Each row comes from the steps of one walk. Every step used is in the known rows, and no mark comes twice. Write the walk behind each row, first mark first.
In the rows, 100 means zero.
Known rows:
vumi > lizusa: 91; 103; 110; 91; 97; 95; 100; 56; 99; 83; 104; 106; 108; 94; 83; 101; 91; 101; 89; 91; 74; 116; 91; 111; 109; 108; 108
kifi > kodobud > liva > vumi: 95; 100; 109; 102; 99; 89; 97; 105; 124; 68; 94; 129; 98; 99; 101; 87; 76; 108; 42; 133; 45; 89; 89; 102; 134; 98; 94
kifi > kodobud > liva: 97; 99; 106; 100; 98; 88; 98; 84; 120; 69; 98; 122; 83; 103; 93; 94; 88; 99; 67; 120; 54; 101; 85; 104; 122; 89; 105
kodobud > liva > vumi > lizusa: 89; 103; 115; 97; 101; 98; 94; 80; 122; 75; 99; 113; 110; 93; 101; 95; 64; 107; 52; 97; 44; 102; 87; 116; 128; 112; 90
liva > vumi > lizusa > popak: 83; 108; 115; 84; 92; 97; 98; 81; 102; 83; 102; 126; 100; 91; 100; 88; 88; 115; 64; 113; 69; 105; 74; 112; 135; 107; 84
vumi > lizusa > rulor: 87; 103; 117; 74; 96; 92; 102; 77; 94; 80; 99; 118; 96; 91; 95; 106; 87; 101; 96; 98; 91; 111; 89; 111; 110; 104; 108
zeluk > liva > vumi > lizusa > rulor > kifi: 78; 111; 120; 71; 84; 98; 88; 120; 95; 57; 92; 116; 73; 90; 127; 92; 73; 107; 67; 119; 88; 106; 88; 93; 124; 111; 75
kodobud > liva: 95; 95; 112; 96; 99; 92; 96; 80; 124; 67; 102; 115; 100; 101; 108; 100; 81; 97; 89; 104; 61; 102; 93; 114; 109; 96; 103
liva > zeluk > lizusa > lalo > kifi > kodobud: 93; 83; 125; 87; 81; 85; 99; 106; 72; 54; 89; 118; 119; 96; 94; 81; 127; 104; 49; 128; 68; 120; 104; 90; 106; 80; 98
vumi > liva > zeluk > lizusa > popak: 87; 98; 124; 70; 93; 89; 101; 75; 114; 68; 96; 112; 115; 92; 97; 85; 102; 124; 66; 129; 101; 125; 87; 106; 105; 108; 74
lalo > kifi > kodobud > liva > vumi: 91; 98; 115; 98; 90; 91; 98; 112; 110; 73; 95; 133; 88; 97; 103; 82; 85; 101; 30; 122; 43; 82; 96; 93; 134; 88; 103
lalo > liva > vumi > lizusa: 92; 105; 114; 91; 99; 94; 103; 73; 96; 77; 103; 105; 107; 90; 80; 98; 70; 101; 46; 110; 47; 97; 101; 107; 125; 109; 107
kifi > kodobud > liva > zeluk: 93; 97; 109; 100; 85; 87; 99; 78; 134; 59; 96; 111; 99; 99; 101; 86; 82; 107; 51; 131; 38; 109; 97; 102; 114; 93; 97
zeluk > liva > vumi > lizusa: 88; 106; 110; 83; 91; 98; 92; 74; 114; 76; 99; 114; 103; 93; 105; 89; 71; 106; 68; 116; 64; 108; 93; 102; 125; 117; 88
zeluk > lizusa: 96; 93; 121; 83; 105; 91; 99; 99; 86; 65; 99; 109; 119; 96; 95; 96; 107; 104; 82; 104; 110; 106; 90; 116; 93; 108; 103
rulor > kifi > kodobud > liva > vumi > lizusa: 86; 111; 114; 103; 93; 96; 91; 117; 108; 65; 94; 109; 72; 95; 102; 90; 76; 111; 21; 111; 45; 111; 74; 97; 137; 103; 80
lalo > lizusa > rulor > kifi: 84; 106; 122; 90; 87; 95; 97; 108; 83; 49; 94; 117; 75; 91; 136; 107; 86; 94; 103; 98; 82; 108; 95; 106; 96; 101; 98
lalo > liva > zeluk: 96; 94; 113; 92; 83; 90; 105; 66; 112; 57; 103; 96; 118; 93; 92; 93; 81; 99; 70; 124; 52; 102; 119; 100; 98; 97; 109
kodobud > liva > vumi > lizusa > rulor: 85; 104; 120; 81; 101; 95; 95; 97; 119; 73; 94; 126; 91; 90; 112; 102; 59; 107; 59; 106; 59; 93; 88; 117; 130; 105; 91
rulor > kifi > kodobud > liva: 92; 103; 111; 103; 89; 90; 92; 117; 107; 55; 96; 111; 69; 103; 106; 93; 96; 100; 58; 118; 60; 111; 82; 93; 118; 88; 92
kifi > kodobud > liva > vumi > lizusa: 91; 108; 110; 99; 101; 93; 97; 85; 119; 79; 96; 119; 90; 95; 89; 90; 70; 109; 29; 115; 33; 102; 78; 106; 140; 102; 94
kifi > kodobud: 96; 99; 105; 93; 91; 87; 103; 86; 101; 75; 98; 122; 96; 99; 80; 91; 104; 103; 78; 125; 76; 105; 89; 95; 113; 95; 111
liva > vumi > lizusa > rulor > kifi: 80; 109; 125; 80; 93; 96; 96; 127; 87; 67; 93; 115; 91; 87; 115; 98; 85; 110; 66; 103; 92; 107; 88; 97; 120; 112; 84
lizusa > lalo > kifi > kodobud > liva > vumi: 93; 89; 118; 100; 88; 89; 94; 116; 101; 65; 90; 144; 102; 102; 106; 84; 98; 99; 46; 129; 20; 96; 98; 90; 144; 75; 95

Write each row's walk:
85; 95; 134; 81; 88; 90; 90; 140; 101; 32; 89; 99; 90; 91; 138; 95; 84; 109; 56; 111; 101; 110; 93; 112; 89; 99; 76	kodobud > liva > zeluk > lizusa > rulor > kifi
94; 93; 116; 92; 83; 90; 100; 45; 98; 62; 100; 98; 121; 95; 81; 99; 89; 98; 71; 111; 22; 129; 115; 104; 111; 89; 101	vumi > lizusa > lalo > liva > zeluk
88; 99; 120; 85; 87; 87; 94; 96; 109; 51; 96; 116; 80; 98; 109; 79; 93; 116; 34; 137; 73; 107; 71; 117; 114; 85; 78	kifi > kodobud > liva > zeluk > lizusa > popak
92; 84; 132; 74; 91; 88; 100; 91; 96; 63; 88; 113; 141; 93; 93; 89; 115; 109; 68; 116; 75; 134; 116; 89; 101; 95; 89	vumi > liva > zeluk > lizusa > lalo > kifi
93; 92; 113; 97; 86; 92; 96; 74; 139; 57; 99; 105; 117; 96; 112; 92; 75; 104; 74; 110; 48; 110; 105; 110; 101; 101; 93	kodobud > liva > zeluk
94; 99; 113; 99; 99; 90; 92; 89; 111; 70; 92; 131; 107; 101; 91; 93; 86; 107; 47; 120; 18; 117; 84; 104; 149; 90; 84	kifi > kodobud > liva > vumi > lizusa > lalo
96; 86; 126; 89; 96; 86; 92; 110; 76; 56; 91; 130; 94; 104; 99; 91; 118; 96; 53; 115; 58; 108; 88; 104; 121; 68; 101	zeluk > lizusa > lalo > kifi > kodobud > liva
87; 105; 116; 82; 86; 88; 100; 134; 84; 61; 92; 123; 64; 97; 107; 96; 105; 102; 82; 130; 97; 108; 83; 86; 112; 90; 97	lizusa > rulor > kifi > kodobud
92; 80; 132; 90; 86; 90; 90; 98; 98; 46; 92; 113; 131; 97; 118; 88; 104; 99; 55; 106; 52; 118; 110; 109; 101; 81; 88	kodobud > liva > zeluk > lizusa > lalo > kifi
97; 100; 112; 93; 97; 91; 103; 98; 103; 67; 101; 114; 112; 92; 93; 94; 81; 100; 59; 126; 56; 80; 109; 103; 122; 104; 108	lalo > liva > vumi
97; 96; 114; 93; 92; 90; 99; 54; 85; 72; 102; 110; 104; 99; 76; 107; 94; 91; 89; 104; 36; 122; 103; 105; 119; 85; 110	vumi > lizusa > lalo > liva
92; 99; 110; 83; 90; 94; 92; 95; 115; 63; 97; 124; 110; 96; 114; 85; 76; 104; 78; 133; 74; 94; 101; 99; 121; 113; 89	zeluk > liva > vumi
82; 111; 112; 75; 82; 98; 90; 72; 108; 73; 102; 128; 85; 94; 112; 83; 77; 112; 68; 128; 69; 104; 76; 107; 138; 107; 77	zeluk > liva > vumi > lizusa > popak
100; 88; 124; 88; 105; 88; 97; 121; 73; 48; 93; 118; 131; 97; 96; 96; 99; 103; 62; 126; 66; 98; 107; 109; 119; 95; 93	zeluk > lizusa > lalo > liva > vumi
93; 89; 124; 92; 96; 91; 94; 87; 117; 49; 95; 98; 122; 94; 115; 89; 83; 109; 53; 109; 78; 110; 98; 122; 90; 105; 88	kodobud > liva > zeluk > lizusa
83; 107; 117; 66; 90; 95; 94; 90; 106; 69; 95; 128; 88; 89; 114; 94; 66; 106; 74; 124; 83; 100; 91; 104; 128; 112; 88	zeluk > liva > vumi > lizusa > rulor
86; 100; 128; 79; 84; 86; 98; 148; 76; 41; 86; 104; 83; 91; 114; 86; 108; 114; 46; 133; 115; 113; 89; 95; 95; 97; 83	liva > zeluk > lizusa > rulor > kifi > kodobud
83; 111; 124; 83; 91; 95; 98; 121; 82; 59; 97; 105; 76; 87; 104; 101; 74; 103; 51; 113; 73; 97; 95; 98; 121; 102; 93	lalo > liva > vumi > lizusa > rulor > kifi
92; 95; 116; 90; 99; 93; 96; 88; 96; 76; 95; 124; 135; 95; 94; 98; 94; 108; 80; 106; 47; 119; 97; 104; 131; 105; 88	liva > vumi > lizusa > lalo
87; 104; 117; 88; 89; 88; 93; 132; 101; 51; 91; 125; 52; 100; 118; 97; 90; 101; 68; 124; 80; 102; 83; 95; 119; 83; 90	lizusa > rulor > kifi > kodobud > liva
86; 106; 115; 98; 92; 95; 98; 88; 110; 82; 97; 123; 85; 94; 91; 85; 78; 102; 15; 108; 32; 96; 86; 96; 139; 92; 103	lalo > kifi > kodobud > liva > vumi > lizusa
85; 105; 120; 89; 91; 89; 93; 157; 105; 51; 87; 131; 65; 96; 123; 90; 80; 108; 44; 133; 68; 90; 84; 93; 133; 94; 81	lizusa > rulor > kifi > kodobud > liva > vumi
80; 109; 125; 85; 95; 97; 89; 124; 106; 59; 93; 113; 76; 90; 125; 100; 69; 108; 52; 101; 67; 106; 82; 107; 127; 105; 78	kodobud > liva > vumi > lizusa > rulor > kifi
102; 87; 124; 85; 102; 86; 97; 95; 69; 50; 97; 114; 118; 101; 88; 103; 110; 95; 86; 118; 74; 110; 105; 114; 102; 84; 106	zeluk > lizusa > lalo > liva
81; 112; 119; 83; 93; 92; 98; 132; 83; 70; 89; 119; 73; 89; 101; 92; 92; 112; 45; 123; 81; 108; 79; 89; 132; 103; 84	liva > vumi > lizusa > rulor > kifi > kodobud
94; 93; 122; 78; 101; 89; 103; 78; 116; 66; 93; 99; 131; 91; 88; 90; 93; 118; 66; 118; 98; 126; 106; 102; 95; 119; 88	vumi > liva > zeluk > lizusa
89; 97; 117; 92; 87; 92; 100; 94; 79; 81; 93; 134; 110; 95; 80; 86; 110; 103; 46; 115; 37; 115; 94; 85; 144; 84; 99	liva > vumi > lizusa > lalo > kifi > kodobud
83; 112; 118; 82; 88; 91; 99; 110; 79; 69; 94; 114; 59; 94; 95; 100; 98; 104; 64; 113; 91; 120; 76; 91; 119; 94; 96	vumi > lizusa > rulor > kifi > kodobud
93; 95; 112; 84; 93; 89; 104; 60; 135; 75; 96; 105; 133; 92; 90; 93; 86; 113; 85; 119; 72; 125; 111; 90; 105; 115; 94	vumi > liva > zeluk
90; 95; 124; 77; 93; 83; 97; 111; 108; 45; 88; 117; 86; 93; 112; 91; 86; 111; 44; 135; 86; 101; 86; 114; 106; 91; 92	kifi > kodobud > liva > zeluk > lizusa > rulor
88; 94; 122; 95; 92; 97; 91; 88; 103; 75; 96; 128; 119; 96; 105; 95; 86; 98; 53; 97; 24; 110; 101; 104; 137; 87; 93	kodobud > liva > vumi > lizusa > lalo > kifi
